Each row was made from one path, in order. Every step used is in the known rows, and no mark comes twice. Write each row's path.
Known rows
N -> A -> X: [ 2.28 -2.45 -2.31 -1.07 -0.24 -4.15  2.47  0.00 -1.62 -2.01  0.95  1.33
 -1.70  0.27 -0.51  2.34  0.23  1.79  2.11 -2.33 -4.55 -2.09  1.86 -0.19
  0.47 -3.13 -0.24 -0.53  2.33 -0.21 -2.79  1.52 -0.93 -0.91 -0.38  3.28]
Q -> U -> N: [ 2.06 -0.44  0.07  0.21  1.71 -2.28  2.24 -0.67  1.40 -2.06  1.17  0.97
 -1.02 -1.74 -0.80  2.14  0.30  1.98  2.09 -2.13 -3.78 -0.65  0.94 -0.70
 -2.37 -1.67  1.68  0.00  0.22  2.35 -0.33  1.62 -3.26  1.67  0.17  1.57]
S -> X -> H -> N -> A -> T: [ 2.16 -2.26 -0.98 -0.59  0.40 -1.75  3.18  0.34 -1.01 -1.60  1.10  0.39
  0.88  0.74  0.11  3.21  0.10  1.81  1.56 -2.11 -4.10  0.68  3.79  1.36
 -2.16 -4.71  1.10 -1.21  1.21  0.97 -3.70  0.93  1.02  0.73  0.84  2.98]
U -> N -> S -> X -> H -> T: [ 0.76 -1.44 -0.42 -1.88  1.21 -2.92  2.21 -0.93 -0.72 -2.71  2.16  0.82
  2.45 -1.51  0.81  2.99  0.56  1.63  2.41 -2.31 -3.61 -0.24  1.69 -0.38
 -1.76 -4.38  1.26 -1.49  0.53  0.34 -1.33 -0.35 -1.09  1.82  0.62  3.09]
T -> H -> N -> A -> X -> S: [ 0.50 -3.11  0.92 -1.38 -1.52 -4.60  3.69 -0.93 -1.91 -2.12  0.74 -0.11
  1.33 -0.77 -1.11  2.79 -0.36  1.66  2.58 -2.24 -6.27 -0.64  4.41 -1.86
  0.00 -4.44 -0.20 -1.47  2.28  2.23 -1.96  0.12 -1.40 -1.37  0.37  5.27]
N -> S -> X: [ 0.65 -3.26 -1.91 -1.42  0.21 -3.20  1.51 -0.80 -0.98 -1.93  0.01  0.90
 -1.14 -1.94  0.37  1.44  1.23  1.02  2.44 -3.31 -4.18 -1.62 -1.84 -1.31
 -0.90 -3.58 -0.74 -0.32  0.16 -0.63 -2.01  0.41  0.20  2.82  0.84  2.08]
X -> H: [-0.38 -2.49 -0.84  0.66 -0.90 -2.33  0.71 -0.66 -2.17 -2.34  0.67  2.27
 -1.61 -1.66 -0.92  0.76 -0.78  1.38  1.02 -0.88 -4.65  0.87  3.98 -0.77
 -2.19 -2.44  1.49 -1.25  0.86  0.45 -0.43  1.23  0.29  0.08 -0.35 -0.37]
S -> X -> H -> N: [ 0.66 -2.44 -0.86 -0.23 -0.57 -0.59  2.42  0.13 -1.13 -1.82  0.49  0.74
  0.42 -0.99  0.01  2.08  1.05  1.69  1.52 -1.58 -4.92  1.55  2.08  1.15
 -2.69 -3.53  0.79 -0.44  0.61  0.96 -1.74  0.81  0.03  1.61  0.58  1.60]
A -> T -> S -> X -> H -> N: [ 0.30 -2.89  0.74 -0.32  0.83 -2.07  2.16 -0.83 -2.82 -2.33  2.70  0.67
  0.84  0.49  0.12  3.33 -0.15  2.04  2.57 -2.05 -5.67  2.50  5.28  0.21
 -2.24 -4.24  0.13  0.46  0.87  1.10 -1.94  0.32  0.62  0.73  0.20  4.09]
Q -> U -> N -> S -> X -> A -> T -> H: [ 2.45 -1.22  0.79 -1.02  3.46 -3.57  3.09 -1.06 -0.60 -2.58  1.81 -0.39
 -0.32 -0.97  0.05  3.26 -1.23  1.64  2.85 -2.95 -4.76 -0.61  3.76 -1.13
 -2.87 -3.97  1.77 -1.36 -0.37  1.04 -2.66 -0.09 -1.67  0.94  1.61  3.72]
S -> X: [ 1.12 -2.44 -2.41 -0.40  0.54 -1.40  2.20 -0.18 -1.28 -2.19  0.51  0.85
 -1.91 -0.82  0.57  1.73  0.89  1.21  1.67 -1.86 -4.96  0.51 -1.62  0.61
 -2.06 -2.41  0.47  0.57  0.54  0.17 -1.77  1.40 -0.11  2.50  0.62  0.77]
X -> A -> T: [ 2.47 -3.20 -2.56  0.46  1.61 -2.96  1.21 -1.24 -2.64 -2.47  1.87  0.87
 -2.15  1.33 -0.92  1.66 -1.56  2.33  1.32 -1.01 -4.95  2.05  6.03 -0.39
 -1.59 -2.77  1.31 -0.53  1.62 -0.76 -2.89  1.18  1.75 -0.92  0.00  2.33]
S -> X -> A -> T: [ 2.60 -2.81 -3.06 -0.16  2.43 -1.58  2.17 -0.57 -2.59 -2.23  1.73  0.29
 -2.45  1.42  0.54  2.14 -0.82  1.95  1.46 -1.66 -5.30  2.48  3.80  1.20
 -2.45 -2.99  1.13  0.13  0.81 -1.13 -3.60  1.23  1.73  0.77  1.02  2.06]
S -> X -> A: [ 1.92 -2.35 -3.27 -0.45  1.17 -1.36  1.80 -0.20 -2.04 -2.07  1.15  0.28
 -2.60 -0.06  0.12  1.13 -0.08  1.22  1.15 -1.74 -6.04  1.71  0.73  1.25
 -2.03 -2.70  1.04  0.29  0.65 -0.95 -2.85  0.91  1.02  1.01  0.76  1.29]
U -> N -> A -> T: [ 2.53 -1.02 -1.60 -0.74  1.19 -3.92  2.80 -0.99 -0.32 -1.92  2.51  0.83
  0.27  1.08 -0.14  3.51 -0.42  2.87  2.32 -1.86 -3.70 -1.75  2.95 -0.73
 -0.70 -3.48  1.22 -0.68  1.62  1.15 -2.65  1.04 -1.78  0.41  0.06  3.20]
T -> S: [-1.07 -2.62  0.00  0.10 -0.73 -3.90  0.55 -1.65 -2.30 -2.31  2.13  1.34
 -1.05 -1.65 -0.66  1.22 -0.18  1.18  2.25 -2.00 -6.62  0.15 -0.10 -1.47
 -0.88 -2.20 -0.51  1.35  0.85  1.11 -0.07  0.40 -0.71  0.80 -0.74  2.39]
H -> N -> A -> X: [ 2.55 -2.77 -1.33 -1.25 -1.08 -3.65  3.05  0.02  0.27 -1.75  0.42  0.42
  1.21  0.00 -1.07  3.15  1.66  2.27  2.37 -2.17 -4.18 -1.63  1.82  0.30
  0.51 -4.03 -0.68 -0.35  2.66  1.08 -3.01  0.90 -1.32 -0.77 -0.20  5.38]
T -> S -> X -> H -> N -> A: [-0.10 -1.59  0.40 -0.99 -0.90 -2.90  2.03 -0.35 -1.54 -1.41  2.37  0.19
  1.08 -0.95 -0.33  2.18  0.29  0.95  2.22 -2.75 -6.58  0.14  0.83  0.64
 -1.41 -4.54 -0.16  0.35  0.73  1.44 -2.31 -0.63 -0.02  0.33  0.27  3.87]

Write each row's path
[ 0.43 -2.38  1.04 -0.16 -0.84 -3.96  1.97 -0.82 -1.70 -1.63  1.92  0.84
  1.78  0.10 -1.44  2.74 -0.78  1.76  2.00 -2.07 -4.95  0.22  5.63 -0.48
 -0.96 -4.92  0.53 -1.00  1.69  1.92 -2.43  0.01  0.44 -1.41 -0.36  4.52] | X -> H -> N -> A -> T -> S
[ 1.05 -3.70 -0.55 -1.48 -0.80 -2.83  2.16 -0.63  0.92 -1.61 -0.18  0.11
  1.34 -1.59 -0.22  2.35  2.35  1.55  2.76 -3.14 -4.08 -1.12 -1.51 -0.85
 -0.79 -4.45 -1.19 -0.23  1.02  0.69 -2.22 -0.09 -0.36  2.85  0.66  3.88] | H -> N -> S -> X
[ 2.13 -3.38 -1.11 -0.53  0.92 -1.82  3.15 -0.67 -2.53 -2.53  1.31 -0.75
 -0.07  1.12  0.04  3.09 -0.83  2.00  2.07 -1.31 -6.19  2.46  3.69  1.06
 -2.81 -3.94  1.16 -0.58  1.25  0.44 -3.15  0.17  0.95  0.19  1.43  3.95] | S -> X -> A -> T -> H -> N
[-0.43 -3.47  0.46 -0.38 -2.01 -3.41  0.96 -0.82 -0.47 -1.79  0.03  1.34
  1.38 -2.28 -1.51  1.31  0.74  1.71  1.77 -2.10 -3.75 -0.85  4.13 -1.89
 -1.01 -4.46  0.10 -1.84  0.87  0.97 -1.21 -0.06  0.21  0.54 -0.12  2.36] | X -> H -> N -> S
[ 1.79 -0.50 -0.90 -1.21  2.02 -3.80  2.95 -1.02 -0.97 -1.80  3.90  0.13
  0.56  1.09  0.85  4.08 -0.22  2.39  3.10 -2.70 -5.37 -1.16  1.69  0.09
 -0.58 -3.98  0.54  0.85  0.78  1.22 -3.06  0.12 -1.75  1.17  0.34  4.23] | U -> N -> A -> T -> S -> X
[ 1.03 -3.33 -0.61 -0.43 -1.08 -2.20  2.04  0.16 -2.18 -2.53  0.86  1.79
 -0.03 -0.75 -0.74  2.59  0.72  2.70  2.07 -1.16 -4.36  0.99  7.67 -0.03
 -1.15 -3.25 -0.02 -0.99  1.89  0.06 -1.58  1.24 -1.17 -1.12 -0.51  3.12] | A -> X -> H -> N
[ 1.29 -3.05 -0.57 -0.54 -0.28 -4.68  2.83 -1.14 -2.48 -2.36  0.84  0.72
 -0.15  0.98 -0.60  2.66 -2.04  1.32  1.90 -1.94 -5.01 -1.52  1.44 -1.38
 -1.28 -3.98  1.27 -1.59  1.83  1.36 -2.41  0.61  0.21 -0.63  0.53  3.28] | N -> A -> T -> H
[ 1.80 -2.92 -1.99 -0.37  1.65 -2.02  2.70 -0.65 -3.61 -2.94  1.53  0.03
 -1.65  1.06  0.58  2.48 -1.66  1.61  1.73 -1.13 -6.49  2.42  3.69  0.67
 -2.93 -3.20  1.57 -0.62  0.73 -0.63 -2.94  0.55  1.15  0.14  1.19  2.35] | S -> X -> A -> T -> H
[ 1.19 -3.06 -1.26  0.27  1.55 -3.95  0.78 -1.83 -3.60 -2.49  3.29  0.63
 -1.83  0.96 -0.94  1.77 -1.82  2.00  1.92 -1.51 -6.50  2.28  5.84 -0.93
 -1.41 -3.10  0.58  0.34  1.35 -0.40 -2.29  0.43  1.21 -1.18 -0.38  3.39] | X -> A -> T -> S
[ 1.40 -0.54  0.42 -0.80  2.04 -2.43  2.22 -0.27  0.84 -1.68  1.14  0.78
 -0.55 -2.59 -0.05  2.13  0.45  1.43  2.29 -3.10 -3.55 -1.40  2.36 -0.76
 -2.71 -3.38  1.56 -1.12 -0.93  1.32 -1.48  0.83 -2.14  2.11  1.04  1.45] | Q -> U -> N -> S -> X -> H
[ 0.37 -2.12 -1.56 -0.55  0.97 -2.60  1.12 -1.00 -2.91 -2.37  2.74  0.18
 -2.24 -0.40  0.03  1.23 -0.42  0.97  2.02 -2.15 -7.91  1.83  0.75  0.61
 -1.51 -2.69 -0.01  1.51  0.26 -0.32 -2.15 -0.12  0.54  0.47  0.14  2.65] | T -> S -> X -> A
[ 0.82 -2.13 -0.39 -1.54  0.05 -4.60  2.24 -0.43 -3.24 -2.41  2.91  1.27
  1.10 -0.08 -0.44  2.91 -1.03  0.93  1.90 -2.17 -5.35 -0.03  3.94  0.37
 -0.15 -4.50  0.52 -0.92  2.44  0.22 -2.24  0.20 -0.07 -2.64 -0.56  5.08] | N -> A -> X -> H -> T -> S
[ 1.85 -2.54 -0.26 -1.07  0.44 -3.37  3.12 -0.62 -0.46 -1.38  2.16 -0.63
  2.02  1.21 -0.08  3.82  0.79  1.82  2.57 -2.99 -5.06 -0.20  0.38  0.64
 -0.59 -4.88 -0.58  0.52  1.89  1.85 -3.43  0.15 -0.02  0.80  0.29  5.97] | H -> N -> A -> T -> S -> X
[ 0.71 -2.43 -1.32 -0.69  0.74 -0.90  2.31 -0.18 -2.41 -2.81  1.26  1.18
  0.54 -0.72  0.69  2.30 -0.27  0.64  0.97 -1.29 -4.24  2.72  0.64  1.47
 -3.05 -3.51  1.95 -0.91  1.21  0.21 -1.30  0.88  1.05  1.27  0.65  1.60] | S -> X -> H -> T
[ 0.64 -4.28  0.72 -1.17  0.00 -3.44  2.98 -1.26 -1.85 -2.61  0.59 -0.19
  2.02 -0.17 -0.03  3.56 -0.06  1.83  3.19 -2.29 -4.57 -0.18  2.09 -1.46
 -1.77 -4.65 -0.35 -1.22  1.13  1.30 -2.12 -0.22  0.04  1.73  1.28  4.93] | A -> T -> H -> N -> S -> X
[ 2.08 -0.90 -1.19 -1.51  1.25 -4.33  3.04 -0.86 -0.81 -1.93  2.68  0.82
 -0.37 -0.15 -0.13  2.82  0.27  2.91  2.61 -2.32 -4.65 -1.50  6.32 -1.25
  0.64 -3.36  0.33 -0.52  1.42  0.71 -2.41  1.08 -2.59 -0.82 -0.38  3.75] | U -> N -> A -> X -> S
[ 0.90 -1.90 -0.69 -0.75  0.93 -3.73  2.30 -0.52 -3.03 -1.90  2.87  0.75
 -0.51  0.86  0.18  2.64 -1.38  1.13  1.78 -2.73 -5.48  0.06  3.47  0.25
 -1.47 -4.47  0.68 -0.24  1.03  0.50 -3.35  0.40  1.11 -0.36  0.28  3.20] | N -> A -> T -> S -> X -> H
[ 2.37 -3.79 -1.43 -1.26  1.16 -3.03  2.31 -0.97 -0.30 -1.83  0.97 -0.57
  1.11  0.50 -0.33  2.73  1.05  2.08  2.52 -2.87 -4.15  0.53  3.20 -0.32
 -1.11 -4.95 -0.54 -0.87  1.18 -0.15 -3.79 -0.11  1.40  1.18  1.00  4.98] | H -> N -> S -> X -> A -> T
[ 0.64 -3.74 -0.15 -1.16 -1.22 -3.40  1.77 -0.27 -1.70 -2.36  0.55  1.79
  0.64 -1.50 -0.69  2.59  1.07  2.39  2.52 -2.14 -3.79 -0.75  7.24 -1.30
 -0.40 -4.22 -0.82 -1.66  1.48 -0.47 -1.82  0.68 -0.87 -1.00 -0.34  3.81] | A -> X -> H -> N -> S
[-0.84 -2.27  0.68 -0.41 -0.69 -1.95  1.67 -0.57 -2.16 -1.91  2.29  0.62
  0.62 -1.51 -0.07  2.10  0.61  1.30  2.26 -2.18 -6.76  1.74  1.90  0.28
 -1.99 -3.64 -0.23  0.92  0.13  1.26 -1.12 -0.25 -0.38  1.01  0.10  2.67] | T -> S -> X -> H -> N
[ 0.73 -4.08 -0.30 -0.80 -1.56 -3.88  1.41 -1.25  0.92 -1.76 -0.35  0.68
  1.90 -1.98 -1.28  1.73  1.87  1.77  2.61 -2.88 -3.53 -1.64 -0.23 -2.10
 -0.07 -4.25 -1.15 -0.82  1.62  1.30 -1.24 -0.04 -0.46  1.75 -0.04  4.20] | H -> N -> S
[ 3.09 -0.14 -0.06 -0.85  2.72 -3.99  3.31 -0.54  0.74 -1.72  1.80  0.53
 -1.08 -0.92 -0.84  2.75  0.05  2.16  2.48 -2.93 -4.03 -1.15  5.23 -1.35
 -0.69 -3.11  1.17 -0.63  0.70  1.87 -2.20  1.74 -2.83 -0.39  0.23  3.67] | Q -> U -> N -> A -> X -> S
[ 0.84 -3.19  0.34 -1.21 -2.22 -4.34  3.58 -0.37 -1.42 -2.34  0.23  0.13
  1.70 -0.47 -1.04  3.19  0.01  1.77  2.70 -1.72 -6.17 -1.69  1.36 -0.67
 -0.22 -4.04 -0.04 -1.43  2.49  1.99 -1.91  0.21 -2.10 -1.11  0.21  5.17] | T -> H -> N -> A -> X
[ 0.82 -3.11 -1.01 -0.71  0.47 -2.39  2.10 -0.34 -3.38 -3.27  1.68  2.23
  0.44 -0.50 -0.18  2.69 -0.65  1.82  1.61 -0.90 -4.17  2.35  5.98  0.40
 -1.52 -3.17  0.95 -1.44  2.50 -0.48 -0.93  1.44 -0.13 -1.54 -0.47  3.21] | A -> X -> H -> T
[ 1.58 -2.06 -1.01 -0.96  1.49 -3.92  2.35 -0.89 -1.89 -1.86  2.54  0.39
 -0.55  1.32  0.26  3.01 -0.67  1.28  2.37 -2.91 -5.67 -0.59  0.57  0.17
 -0.92 -4.27 -0.16  0.49  1.23  0.68 -3.33  0.40  0.59  0.42  0.37  4.27] | N -> A -> T -> S -> X
[ 0.55 -2.32 -1.19 -1.07  1.82 -2.72  1.78 -1.29 -2.69 -2.80  3.35 -0.11
  0.87  0.22  0.28  2.34 -0.54  0.44  1.87 -1.92 -6.44  3.50 -1.15  1.34
 -1.83 -3.71  0.78  0.76  1.67  0.33 -1.80 -0.40  1.35  0.17  0.27  4.76] | H -> T -> S -> X -> A
[ 1.72 -2.35 -1.46 -1.25  0.11 -3.75  2.67  0.10 -2.38 -2.37  1.54  1.44
  0.67  0.27 -0.33  2.79 -0.61  1.13  1.32 -1.79 -3.87 -0.21  3.93  0.62
 -0.48 -4.35  1.21 -1.84  2.88 -0.20 -2.69  1.06  0.04 -2.11 -0.09  3.97] | N -> A -> X -> H -> T
[-0.03 -2.59 -0.03 -0.17  1.35 -2.27  1.62 -1.07 -3.89 -2.54  3.14  1.25
 -1.03  0.42  0.65  2.75 -1.21  1.70  2.08 -2.14 -5.91  2.19  5.23  0.07
 -2.43 -3.54  0.48  0.47  0.35  0.23 -1.81  0.74  0.63  0.59  0.03  2.52] | A -> T -> S -> X -> H
[ 2.31  0.43  0.96 -0.52  3.15 -2.99  3.03 -0.38 -0.35 -1.65  3.26  0.27
 -0.25 -0.12  0.06  3.45 -1.04  1.53  2.52 -3.04 -4.72 -0.51  3.97  0.43
 -2.63 -3.82  2.07 -0.35 -0.12  2.23 -2.65  0.70 -2.06  0.44  0.75  3.46] | Q -> U -> N -> A -> T -> S -> X -> H
[-0.34 -3.79  0.79 -1.51 -1.90 -3.56  2.66 -1.01 -1.10 -2.31 -0.33 -0.12
  2.06 -2.01 -0.29  2.38  0.72  1.09  3.01 -2.72 -5.64 -1.41 -1.71 -1.64
 -1.47 -4.49 -0.49 -1.07  0.64  1.67 -1.10 -0.72 -1.02  1.94  1.27  4.23] | T -> H -> N -> S -> X
[ 1.11 -0.59  0.36 -1.80  0.67 -4.45  2.70 -0.74 -2.15 -2.58  4.14  1.04
  2.45  0.03  0.01  4.11 -0.46  2.01  2.86 -1.74 -5.25 -0.39  4.85  0.29
 -0.13 -4.23  0.97 -0.57  2.00  0.82 -1.89 -0.12 -2.46 -2.06 -0.56  5.25] | U -> N -> A -> X -> H -> T -> S
[ 1.38 -2.19 -1.69 -0.89 -0.63 -3.77  2.05  0.25 -2.54 -1.90  1.01  1.84
 -1.46 -0.31 -0.52  2.07 -0.43  1.73  1.48 -2.00 -4.60 -1.32  5.14  0.07
 -0.28 -3.64  0.55 -1.61  1.83 -0.48 -2.74  1.38 -0.31 -2.03 -0.35  2.24] | N -> A -> X -> H
[ 2.15 -0.80 -0.09 -1.06  2.59 -2.93  2.47 -0.53  1.79 -1.84  0.82  0.39
 -0.52 -2.58 -0.07  2.52  1.08  1.46  2.77 -3.37 -3.38 -1.93 -0.70 -1.18
 -1.92 -2.98  0.77 -0.30 -0.55  1.40 -1.42  0.75 -2.68  2.99  1.06  2.08] | Q -> U -> N -> S -> X
